Known rows, with every way that one mark hangs from another
mera(linet(begi) tuzuv(seror(finu vade))): [ 0.39  0.05 -0.21 -0.33  0.34 -0.12  0.07  0.05  0.19 -0.27 -0.07  0.33
  0.08 -0.07  0.03  0.15  0.00 -0.30  0.00 -0.05 -0.43  0.00 -0.14  0.54
 -0.40  0.20 -0.21  0.00 -0.18]
sofarin(zemep(seror zigesup)): [-0.07 -0.02  0.10  0.20 -0.21  0.25  0.25  0.45  0.18 -0.18 -0.02 -0.20
 -0.04  0.11 -0.03  0.02 -0.04  0.23 -0.03  0.04  0.40  0.20  0.13 -0.52
  0.46 -0.15  0.34  0.03  0.16]
suluv(gefel(linet(begi))): [-0.07  0.03  0.06  0.35  0.01  0.10 -0.42 -0.08  0.10  0.09 -0.10  0.09
  0.00 -0.12 -0.07 -0.10  0.13  0.09  0.00 -0.04  0.12  0.42 -0.05  0.18
 -0.27 -0.06 -0.21  0.01  0.06]
zemep(seror(tuzuv)): [-0.18 -0.01  0.10  0.28  0.03  0.13 -0.12 -0.11 -0.01  0.12  0.04 -0.02
 -0.05 -0.08  0.05  0.00  0.07  0.07  0.04  0.01  0.17  0.02  0.02 -0.26
  0.23 -0.14  0.24 -0.02  0.08]
mera(linet(begi) tuzuv(seror)): [ 0.43  0.08  0.09  0.04  0.45  0.03  0.10  0.34  0.16 -0.35  0.00  0.21
  0.03 -0.12  0.01  0.06  0.11 -0.19  0.00 -0.03 -0.32  0.05 -0.13  0.34
 -0.29  0.09 -0.22  0.02 -0.04]
gefel(linet(begi)): [-0.12  0.08  0.21  0.29  0.14 -0.03 -0.21 -0.20  0.23 -0.02 -0.33  0.03
 -0.04 -0.09 -0.12  0.05  0.05  0.15  0.04 -0.01  0.01  0.37 -0.14  0.33
 -0.13 -0.06 -0.25  0.02  0.04]
sofarin(zemep(seror(finu) zigesup)): [-0.11 -0.04 -0.05  0.03 -0.17  0.22  0.28  0.34  0.20  0.00 -0.10 -0.06
 -0.01  0.18 -0.02  0.07 -0.09  0.10 -0.03  0.00  0.37  0.18  0.06 -0.35
  0.43 -0.07  0.32  0.03  0.07]
zemep(seror(vade(mera)) zigesup): [-0.38  0.07 -0.05  0.13 -0.35  0.08  0.13  0.36 -0.01 -0.26  0.20 -0.11
 -0.07  0.24  0.07  0.07  0.05  0.34  0.02  0.02  0.39  0.02  0.24 -0.23
  0.55 -0.17  0.19 -0.02  0.14]
seror(finu(zigesup) tuzuv(mera(linet)) vade): [-0.02 -0.07 -0.28 -0.45  0.18 -0.25 -0.09 -0.51 -0.22  0.14  0.12  0.05
 -0.03  0.08  0.08 -0.09 -0.04 -0.21 -0.03  0.05 -0.23 -0.21 -0.04  0.02
 -0.52  0.17  0.00  0.04 -0.07]
finu(zigesup(zemep(seror(tuzuv vade(mera))))): [-0.24  0.02 -0.08 -0.01 -0.23 -0.18 -0.17  0.03 -0.16  0.13  0.12 -0.11
 -0.06 -0.07  0.04 -0.01 -0.01  0.01  0.04  0.04  0.14 -0.10  0.03 -0.13
 -0.02 -0.05 -0.22 -0.03  0.12]
sofarin(zemep(seror)): [ 0.07 -0.03  0.18  0.20 -0.14  0.33  0.16  0.22  0.16 -0.09 -0.06 -0.14
  0.01 -0.12 -0.04 -0.05 -0.11  0.07 -0.03  0.06  0.22  0.18  0.02 -0.30
  0.43 -0.13  0.27  0.02  0.08]
vade(mera(linet) seror): [ 0.13 -0.04  0.21  0.33  0.02  0.17  0.31  0.26 -0.07 -0.02  0.14 -0.20
  0.01  0.20  0.03 -0.22 -0.01  0.15  0.01  0.01 -0.03 -0.01  0.15  0.07
  0.26 -0.08 -0.03  0.01  0.03]
mera(linet tuzuv(seror(finu vade))): [ 0.54  0.03 -0.09 -0.36  0.04 -0.03  0.04 -0.05  0.14 -0.30  0.11  0.19
  0.07 -0.05 -0.05  0.16 -0.11 -0.28 -0.04 -0.07 -0.30 -0.10 -0.08  0.23
 -0.33  0.12 -0.36  0.01 -0.19]
zemep(seror(finu tuzuv(mera) vade) zigesup): [-0.43 -0.06 -0.25 -0.19 -0.02 -0.04  0.09 -0.12 -0.04  0.09  0.13  0.09
 -0.02  0.17  0.15  0.09  0.09  0.00  0.02 -0.04  0.19 -0.06  0.10 -0.17
  0.11 -0.05  0.42 -0.01  0.06]
vade(mera(tuzuv) seror): [ 0.14  0.01  0.27  0.41 -0.10  0.23  0.13  0.37 -0.03  0.00 -0.02 -0.25
  0.13  0.11  0.01  0.00  0.08  0.11  0.05 -0.01 -0.10 -0.08  0.23  0.29
  0.55 -0.06 -0.20 -0.05  0.06]
seror(finu(zigesup) tuzuv vade(mera)): [-0.07  0.02 -0.28 -0.21 -0.15 -0.31 -0.27 -0.35 -0.14  0.28 -0.09 -0.06
  0.03  0.13  0.08  0.07  0.01  0.01 -0.01  0.06 -0.17 -0.22  0.09  0.36
 -0.05  0.12 -0.01 -0.01 -0.09]
finu(seror zigesup): [-0.40  0.03  0.11  0.24  0.07 -0.13 -0.20  0.17 -0.18 -0.08 -0.40 -0.34
 -0.09  0.07 -0.21  0.00  0.05  0.24 -0.01  0.02  0.12  0.05 -0.03 -0.32
  0.12  0.15 -0.09 -0.01  0.07]
seror(tuzuv vade): [ 0.17  0.02 -0.03 -0.02 -0.20 -0.09 -0.39 -0.51  0.04  0.05  0.03  0.00
  0.01 -0.11  0.02  0.05  0.05  0.18 -0.02  0.05 -0.05 -0.07  0.11 -0.01
 -0.15 -0.04  0.14 -0.03 -0.07]
finu(zigesup(zemep(seror))): [-0.24  0.06  0.07  0.17 -0.06  0.08 -0.13  0.01 -0.07  0.05  0.04 -0.12
 -0.12 -0.04 -0.13 -0.06 -0.07  0.03  0.04  0.00  0.40  0.06 -0.12 -0.41
  0.12 -0.06 -0.31 -0.01  0.15]
tuzuv(mera(linet) seror(finu(zigesup) vade)): [ 0.16 -0.02 -0.13 -0.45  0.35 -0.08  0.13 -0.19 -0.06 -0.20  0.18 -0.07
  0.02  0.01  0.03 -0.11 -0.06 -0.32 -0.09 -0.03 -0.16 -0.11 -0.18  0.27
 -0.31  0.17 -0.01  0.06 -0.11]
mera(linet tuzuv): [ 0.41  0.06  0.19  0.06 -0.03  0.16  0.01  0.14 -0.02 -0.29  0.19  0.11
 -0.05  0.01 -0.13  0.03 -0.06 -0.01 -0.01  0.02 -0.08 -0.03  0.02 -0.29
 -0.17 -0.03 -0.44  0.02  0.00]
seror(tuzuv): [ 0.18  0.03  0.15  0.22 -0.03  0.04 -0.31 -0.33  0.02  0.17  0.00 -0.02
 -0.01 -0.08 -0.02  0.01  0.10  0.18 -0.02  0.02  0.03 -0.02  0.03 -0.10
 -0.03 -0.08  0.15 -0.01 -0.01]
sofarin(zemep): [ 0.37  0.01  0.24  0.17 -0.20  0.24  0.00  0.07  0.20 -0.07 -0.10 -0.14
  0.04 -0.13 -0.11 -0.05 -0.08  0.17 -0.08  0.06  0.13  0.15  0.03 -0.14
  0.24 -0.08  0.18  0.02  0.01]
sofarin(zemep(seror(finu vade))): [ 0.00 -0.04 -0.12 -0.18 -0.27  0.18  0.13 -0.05  0.21  0.00 -0.14 -0.01
  0.07 -0.07 -0.01  0.03 -0.20 -0.04 -0.01  0.03  0.11  0.12  0.01 -0.07
  0.31 -0.02  0.27  0.00 -0.05]
zemep(seror(vade)): [-0.26  0.06 -0.01  0.09 -0.21  0.19 -0.07 -0.19  0.05 -0.15  0.08 -0.05
 -0.04 -0.06 -0.03  0.00 -0.06  0.13  0.03  0.03  0.26  0.06  0.04 -0.23
  0.35 -0.11  0.12 -0.04  0.03]
vade(seror(finu)): [-0.04 -0.03  0.02  0.22  0.07  0.22  0.02 -0.35  0.10  0.28 -0.19 -0.14
  0.08  0.19 -0.08 -0.08 -0.03  0.07  0.03 -0.06  0.12  0.06 -0.01  0.17
  0.34  0.03  0.08 -0.04 -0.08]

Rows
[-0.15 -0.04 -0.07 -0.25 -0.14 -0.05 -0.04 -0.31  0.00  0.28  0.15  0.27
  0.03 -0.23  0.06  0.02 -0.03 -0.19  0.04 -0.06  0.09 -0.03 -0.12 -0.03
 -0.18 -0.08  0.07 -0.03 -0.01] : zigesup(zemep(seror(finu tuzuv(mera) vade)))
[ 0.23 -0.05  0.21  0.04  0.22  0.05  0.00 -0.15 -0.13  0.03  0.30  0.06
 -0.04 -0.08  0.06 -0.16  0.09 -0.03 -0.05  0.04 -0.11 -0.08  0.00 -0.20
 -0.33 -0.08  0.18  0.05  0.03] : seror(tuzuv(mera(linet)))
[-0.13 -0.04 -0.23 -0.20 -0.17  0.07  0.08 -0.04  0.08  0.00 -0.21 -0.17
  0.03  0.01 -0.03  0.00 -0.21 -0.09 -0.01  0.06  0.13  0.07 -0.01 -0.14
  0.27  0.06  0.13  0.01  0.00] : sofarin(zemep(seror(finu(zigesup) vade)))
[-0.24 -0.07  0.11 -0.03 -0.02 -0.23 -0.19 -0.04 -0.14 -0.03 -0.18 -0.09
  0.04 -0.20  0.00  0.04  0.15  0.15 -0.02 -0.01 -0.22 -0.05  0.05 -0.03
 -0.16  0.07  0.32 -0.03  0.01] : finu(seror(tuzuv(mera) vade))
[ 0.03 -0.02 -0.33 -0.33 -0.07 -0.35 -0.12 -0.28 -0.20  0.17  0.04  0.03
 -0.03  0.19  0.09 -0.01 -0.06 -0.07 -0.02  0.07 -0.26 -0.24  0.08  0.21
 -0.33  0.13 -0.13  0.02 -0.10] : seror(finu(zigesup) tuzuv vade(mera(linet)))
[-0.14  0.08 -0.26 -0.22 -0.12 -0.08 -0.28 -0.53 -0.02  0.07 -0.14 -0.08
 -0.02  0.14 -0.12  0.03 -0.11  0.05 -0.01  0.04  0.11 -0.05 -0.04  0.08
  0.03  0.15 -0.15 -0.02 -0.11] : seror(finu(zigesup) vade)
[-0.01 -0.13  0.09  0.23  0.54  0.03  0.19 -0.10 -0.08  0.17  0.00 -0.06
  0.05  0.01  0.15 -0.25  0.19 -0.04  0.04  0.00 -0.24  0.02  0.01  0.18
 -0.19  0.03  0.34  0.01  0.06] : vade(seror(tuzuv(mera(linet(begi)))))
[-0.35 -0.09 -0.14 -0.12  0.37  0.00  0.15 -0.12 -0.24  0.21  0.12  0.03
 -0.09  0.10  0.11 -0.13 -0.02 -0.30  0.02  0.01 -0.01 -0.12 -0.10 -0.23
 -0.12  0.03  0.10  0.05  0.08] : zemep(seror(finu(zigesup) tuzuv(mera(linet))))
[ 0.07  0.01 -0.29 -0.27  0.07 -0.31 -0.02 -0.22 -0.01  0.19 -0.03  0.32
  0.03  0.05  0.17  0.03  0.05 -0.03  0.01  0.04 -0.38 -0.10  0.03  0.57
 -0.36  0.10  0.15  0.00 -0.17] : seror(finu tuzuv vade(mera(linet(begi))))
[ 0.03  0.04  0.19  0.10  0.42  0.14  0.18  0.08 -0.05 -0.18  0.20  0.17
 -0.05 -0.06  0.02 -0.23  0.11 -0.01 -0.02  0.05 -0.04  0.10 -0.11  0.06
 -0.17 -0.03  0.16  0.05  0.05] : tuzuv(mera(linet(begi)))
[ 0.61  0.04  0.21  0.00  0.15  0.13  0.06  0.25  0.11 -0.38  0.17  0.05
  0.02 -0.09 -0.07  0.07 -0.01 -0.16 -0.05 -0.05 -0.19 -0.05 -0.06 -0.02
 -0.22  0.00 -0.35  0.03 -0.06] : mera(linet tuzuv(seror))
[-0.30  0.03  0.14  0.15 -0.08 -0.20 -0.22  0.21 -0.14  0.02 -0.35 -0.19
 -0.08 -0.08 -0.25  0.02  0.00  0.18  0.01 -0.04  0.19  0.08 -0.14 -0.35
 -0.11  0.11 -0.32 -0.02  0.08] : finu(seror zigesup(zemep))
[-0.12  0.05  0.07  0.04 -0.16  0.16  0.00 -0.13  0.11  0.22  0.03  0.24
 -0.04 -0.12 -0.11  0.02 -0.11 -0.05  0.05 -0.09  0.36  0.11 -0.20 -0.18
  0.13 -0.12 -0.15 -0.03  0.00] : zigesup(zemep(seror(finu)))
[-0.15  0.05 -0.10 -0.17 -0.31  0.06 -0.08 -0.28  0.13  0.14  0.05  0.24
 -0.02 -0.13 -0.08  0.07 -0.15 -0.05  0.05 -0.07  0.29  0.07 -0.14 -0.12
  0.02 -0.08 -0.14 -0.05 -0.05] : zigesup(zemep(seror(finu vade)))
[-0.06 -0.11  0.11  0.12 -0.01  0.15  0.27  0.44  0.06 -0.03  0.07 -0.16
  0.01  0.02  0.12 -0.02  0.08  0.07 -0.04  0.04  0.21  0.09  0.15 -0.41
  0.24 -0.14  0.54  0.05  0.20] : sofarin(zemep(seror(tuzuv(mera)) zigesup))
[-0.22  0.01 -0.05 -0.08 -0.13 -0.32 -0.03  0.56 -0.29 -0.34 -0.19 -0.23
 -0.05  0.11 -0.10  0.09 -0.02  0.09  0.00  0.06 -0.26 -0.13  0.13 -0.12
 -0.13  0.20 -0.41 -0.01  0.04] : finu(seror(vade(mera(linet tuzuv))) zigesup)
[-0.04  0.01  0.15  0.17 -0.13  0.05 -0.15 -0.10  0.04  0.21  0.11  0.14
 -0.05 -0.24 -0.02  0.01  0.02  0.02  0.04 -0.04  0.25  0.06 -0.10 -0.32
 -0.05 -0.18 -0.04 -0.03  0.08] : zigesup(zemep(seror(tuzuv)))
[ 0.52  0.06  0.15 -0.06  0.08  0.05  0.22  0.45  0.04 -0.18  0.16  0.14
  0.07  0.02  0.02  0.10 -0.01 -0.19 -0.05 -0.05 -0.28 -0.14 -0.02  0.42
  0.03  0.01 -0.33  0.03 -0.10] : vade(mera(linet tuzuv(seror(finu))))
[-0.26 -0.08 -0.02 -0.11  0.30 -0.35  0.00  0.09 -0.15 -0.11 -0.21  0.11
  0.00 -0.16  0.07 -0.03  0.18  0.03  0.00  0.01 -0.39  0.02 -0.02  0.09
 -0.51  0.15  0.33  0.00 -0.01] : finu(seror(tuzuv(mera(linet(begi))) vade))
[ 0.21 -0.02  0.04 -0.23  0.53  0.05  0.20 -0.03 -0.08 -0.09  0.15 -0.06
  0.00  0.02  0.01 -0.16 -0.01 -0.33 -0.09 -0.05 -0.09 -0.08 -0.23  0.20
 -0.22  0.13 -0.03  0.08 -0.06] : tuzuv(mera(linet) seror(finu(zigesup)))
[ 0.25  0.00 -0.01 -0.08 -0.23 -0.19 -0.11 -0.12 -0.09 -0.05  0.23  0.06
 -0.02 -0.02  0.11 -0.03  0.02  0.13 -0.03  0.08 -0.23 -0.15  0.17  0.09
 -0.26 -0.06  0.05  0.01 -0.05] : seror(tuzuv vade(mera(linet)))
[-0.19 -0.02 -0.01  0.24  0.08  0.07  0.13 -0.01 -0.12  0.30 -0.20 -0.33
  0.07  0.32  0.00 -0.12  0.00  0.06  0.03 -0.01  0.05 -0.08  0.08  0.35
  0.51  0.08 -0.07 -0.02  0.00] : vade(mera seror(finu(zigesup)))
[-0.10  0.05  0.07  0.01 -0.36  0.10 -0.11 -0.14  0.10 -0.05  0.15  0.11
 -0.05 -0.21 -0.08  0.03 -0.10  0.07  0.04 -0.03  0.33  0.10 -0.07 -0.30
  0.07 -0.15 -0.15 -0.05  0.03] : zigesup(zemep(seror(vade)))
[ 0.44  0.08  0.11 -0.01  0.11  0.15 -0.09  0.00  0.19 -0.07 -0.10  0.08
  0.12 -0.09 -0.09  0.21  0.02 -0.17 -0.03 -0.10 -0.12 -0.05 -0.11  0.35
  0.15  0.06 -0.23 -0.02 -0.12] : mera(tuzuv(seror(finu)))
[ 0.41  0.06 -0.06 -0.13  0.50 -0.01  0.14  0.18  0.18 -0.18 -0.09  0.32
  0.06 -0.05  0.01  0.12  0.06 -0.30  0.00 -0.07 -0.36  0.02 -0.19  0.49
 -0.31  0.16 -0.23  0.02 -0.13] : mera(linet(begi) tuzuv(seror(finu)))
[-0.10 -0.17 -0.11 -0.03  0.45 -0.05  0.15 -0.31 -0.21  0.35 -0.03 -0.20
  0.03  0.22  0.08 -0.23  0.02 -0.21  0.02 -0.02 -0.17 -0.13 -0.03  0.04
 -0.20  0.14  0.08  0.03  0.01] : vade(seror(finu(zigesup) tuzuv(mera(linet))))
[-0.06  0.01  0.03  0.01 -0.37 -0.08 -0.10  0.02 -0.01  0.14  0.19  0.12
 -0.01 -0.21  0.08  0.04  0.00  0.04  0.04 -0.01  0.11 -0.03  0.04 -0.05
  0.00 -0.18 -0.03 -0.05  0.04] : zigesup(zemep(seror(tuzuv vade(mera))))
[ 0.01  0.08  0.10  0.00 -0.45  0.06 -0.01  0.29  0.02 -0.12  0.21  0.15
  0.02 -0.20 -0.02  0.13 -0.06 -0.01  0.06 -0.02  0.12 -0.03  0.05 -0.06
  0.19 -0.15 -0.38 -0.06  0.07] : zigesup(zemep(seror(vade(mera(tuzuv)))))
[-0.08 -0.10 -0.27 -0.20 -0.26 -0.04  0.13  0.05  0.18  0.08 -0.11 -0.04
  0.04  0.11  0.08  0.15 -0.07  0.05 -0.02  0.02  0.14  0.07  0.15 -0.24
  0.12 -0.03  0.43  0.01  0.02] : sofarin(zemep(seror(finu tuzuv vade) zigesup))
[-0.43  0.05  0.00  0.07 -0.17 -0.27 -0.16  0.29 -0.24 -0.17 -0.31 -0.36
 -0.04  0.08 -0.10  0.03  0.03  0.27 -0.01  0.06 -0.04 -0.06  0.10 -0.01
  0.17  0.15 -0.10 -0.03  0.04] : finu(seror(vade(mera)) zigesup)
[ 0.19 -0.01 -0.19 -0.30 -0.17 -0.23 -0.05 -0.28 -0.06  0.16  0.10  0.22
  0.01  0.08  0.11  0.03 -0.04 -0.02 -0.03  0.03 -0.29 -0.19  0.09  0.28
 -0.28  0.03  0.04  0.01 -0.18] : seror(finu tuzuv vade(mera(linet)))
[ 0.07 -0.02 -0.05  0.12  0.29  0.02  0.39  0.39 -0.01  0.10 -0.11  0.11
  0.11  0.22  0.09 -0.04  0.05 -0.14  0.08 -0.03 -0.36 -0.03  0.07  0.60
  0.13  0.11 -0.20 -0.01 -0.05] : vade(mera(linet(begi) tuzuv) seror(finu))
[-0.32 -0.01  0.00  0.27 -0.04  0.06 -0.02  0.11  0.01  0.02  0.08 -0.08
 -0.11  0.18  0.06  0.08  0.14  0.24  0.03 -0.02  0.37  0.04  0.13 -0.49
  0.25 -0.16  0.31 -0.01  0.16] : zemep(seror(tuzuv) zigesup)
